Known rows, with every step that occurs
vabe -> kirofif -> nutup -> tase -> pumado -> runi: [-29 -13 -14   1 -10  46 -15  12  23  23  -7  27  -2  -2 -11 -10 -22   0]
runi -> nutup: [ -3  -9   1  11   2  11 -13   5  -9  11 -19  16  15   5 -16 -16  -2   0]
bipa -> kirofif -> pumado -> nutup: [-22  23   0  -7 -25  19 -15  -7   3  18   3  -7 -16 -16  -5  -1 -15  -4]
kirofif -> pumado -> nutup: [-20  28  -5  -3 -18   9 -11   4   2  20   8   0 -13  -8  -4  -3  -1 -11]
pumado -> runi -> kirofif -> nutup -> tase: [-46 -15  -7   3  -5  18  -5  13  26   7   2  20  -1   8 -23 -11 -25   8]
runi -> tase -> pumado: [-32   1  13   4   0  18 -15   6  13  16 -16  12   2  -3  -3   0   9  13]
kirofif -> nutup -> tase -> pumado -> runi: [-35 -21 -10  -4 -13  34  -7  30  24  17  -3  15   0   0  -7  -4  -3  10]
nutup -> tase -> pumado -> runi: [-28 -16   1   5  -8  29  -7  29  12  14 -13  21 -12  -9  -1  -2  -7   3]
bipa -> kirofif -> nutup -> tase -> pumado: [-39 -16  -2  -9 -15  47  -8   9  20   9  -4   6   5  -8  -9  -6 -18  11]
vabe -> kirofif: [ -9  14  -4  13   6  15 -13 -13   1  16 -12  33  -3  -7 -12 -21 -25 -13]
vabe -> kirofif -> nutup -> tase: [-25  -3  -9   8   2  31  -6  -3  20  16   6  30  10   2 -24 -21 -38  -4]
bipa -> kirofif -> pumado -> runi -> nutup: [ -8 -13   3   3 -17  23 -18   4  -5  18 -16  -5   0  -4  -7   8 -13   0]
tase -> pumado -> runi -> nutup: [ -8 -19  -2   7  -7  22 -23  20  -5  19 -29  13   0  -1  -3  -5  15   3]
vabe -> kirofif -> pumado -> runi -> nutup -> tase: [ -8 -10  -1  20  -3  35 -17   5   3  20  -9  13   3  -1 -14   0 -33 -13]
vabe -> kirofif -> tase -> pumado: [-22  14  -2  14  -2  25 -19  -3 -10  26 -24  35 -13 -10  16  -2 -12 -14]
vabe -> kirofif -> pumado -> nutup -> tase: [-23  25  -3   8 -10  31 -13  -3  10  20  11  12 -14 -14 -11  -9 -34 -19]
runi -> nutup -> tase: [-13 -19   7  18   5  22  -7  16   2   6 -10  17  16   3 -21 -14 -18   1]
bipa -> kirofif: [-16   0   5   2  -6  15 -10  -5   2   8 -13  15  -4 -11 -10 -11 -22   3]
nutup -> tase -> pumado -> runi -> kirofif: [-45  -8   1   7  -4  30 -13  17  14   4 -16  21 -18  -5  -2   0 -13   2]
nutup -> tase -> pumado: [-30  -6   4   6  -1  34  -6  18   6   6  -8  17  -3  -8  -2  -7  -7  -1]

Rows
[-22   9   5  13  -4  16 -17  -8  17  31  -6  12  -7  -4  -9   9 -20  -2] : vabe -> kirofif -> pumado -> runi -> tase
[-15 -20   2  14 -10  16 -22  26 -13  30 -34  22  -4   0  14   4  14   2] : kirofif -> tase -> pumado -> runi -> nutup
[-36   4  -5   1  -8  17 -20   6   5   8 -23  22 -19  -4   0  -1   2   0] : tase -> pumado -> runi -> kirofif
[-27   4   5   8  -7  13 -11  14 -11  22 -18  23 -12  -7  17   4   7  -3] : kirofif -> tase -> pumado
[-23  17  -5  -4 -16  18 -17  10   3  18 -10  13 -17 -13   2 -14  13  -2] : tase -> pumado -> nutup
[-36 -11  -6  -4  -8  37  -3  19  17  10   1  12   8   1 -11  -8  -3   6] : kirofif -> nutup -> tase -> pumado
[-47  26   1   5 -12  21  -9   1  12   3  12   2 -17  -7 -11  -1 -22  -9] : runi -> kirofif -> pumado -> nutup -> tase
[ -8 -10  -1  21  -6  26 -30   8 -13  36 -37  31  -8  -5  11  -3  -4  -7] : vabe -> kirofif -> tase -> pumado -> runi -> nutup
[-18 -19   6  11  -1  38 -13  19   0   6 -20  11  12  -2  -8  -9  -2   1] : runi -> nutup -> tase -> pumado
[-15 -19   2  14  -7  25  -8  24   2  15  -6   0   6   3 -13   9 -13  -4] : kirofif -> pumado -> runi -> nutup -> tase
[-34  11   9   0 -12  16 -19   7  17  23 -10   8 -10 -11  -3  -8  15  13] : runi -> tase -> pumado -> nutup
[-37 -27  -5  -9 -20  43 -10  19  25  16  -8   9  -4  -6  -7  -2 -17  14] : bipa -> kirofif -> nutup -> tase -> pumado -> runi
[-30  -6  13   2 -15  14 -15  -1  18  22  -7  -4  -6  -8  -6  19 -17  12] : bipa -> kirofif -> pumado -> runi -> tase
[-31  11   5  -3 -22  31  -7   4  12  14   9  -7 -14 -18  -7   1 -31  -4] : bipa -> kirofif -> pumado -> nutup -> tase
[-10 -32   3  17   1  19 -10  26   7  14 -15  19   6   3 -18 -13 -16   5] : pumado -> runi -> nutup -> tase
[-22  -5  -6  -7 -11  18  -7  -5  12  15  -1  10   9  -1 -16 -13 -18  11] : bipa -> kirofif -> nutup
[-24  26  -4  10 -13  21 -25  -2  -4  36 -17  31 -24 -16  15 -11  -5 -13] : vabe -> kirofif -> tase -> pumado -> nutup
[-45  14   3   8  -4  15 -17   2 -10  11 -22  25 -17  -3  17   5   0  -5] : runi -> kirofif -> tase -> pumado
[-43  -2 -13  -9 -13  22 -18   6  15  13 -13  16  -9   5  -7  -3   6   9] : tase -> pumado -> runi -> kirofif -> nutup
[-30   0   8   3 -13  24 -14   4 -10  19 -24  18 -13 -15  19   5  -7   2] : bipa -> kirofif -> tase -> pumado
[-16 -25   8   9 -14  35 -12  14   5  12 -10  -5   4  -4 -12   8 -29   2] : bipa -> kirofif -> pumado -> runi -> nutup -> tase
[-24 -11   8  10  -1  -3  -8  13  21  24 -11  21  -1   0 -12  -3  -4  16] : pumado -> runi -> tase
[-30  16  -1   3 -18  10 -17  16  -6  30 -14  20 -22 -12  17  -4  11  -2] : kirofif -> tase -> pumado -> nutup
[-29   3  -2   7  -1   0 -13   3   7   7 -15  26 -15   1 -10  -8 -13   1] : pumado -> runi -> kirofif
[-27  -7   1   8 -12  10 -14  25  -6  29 -24  26 -19  -7  20   7   8   0] : kirofif -> tase -> pumado -> runi
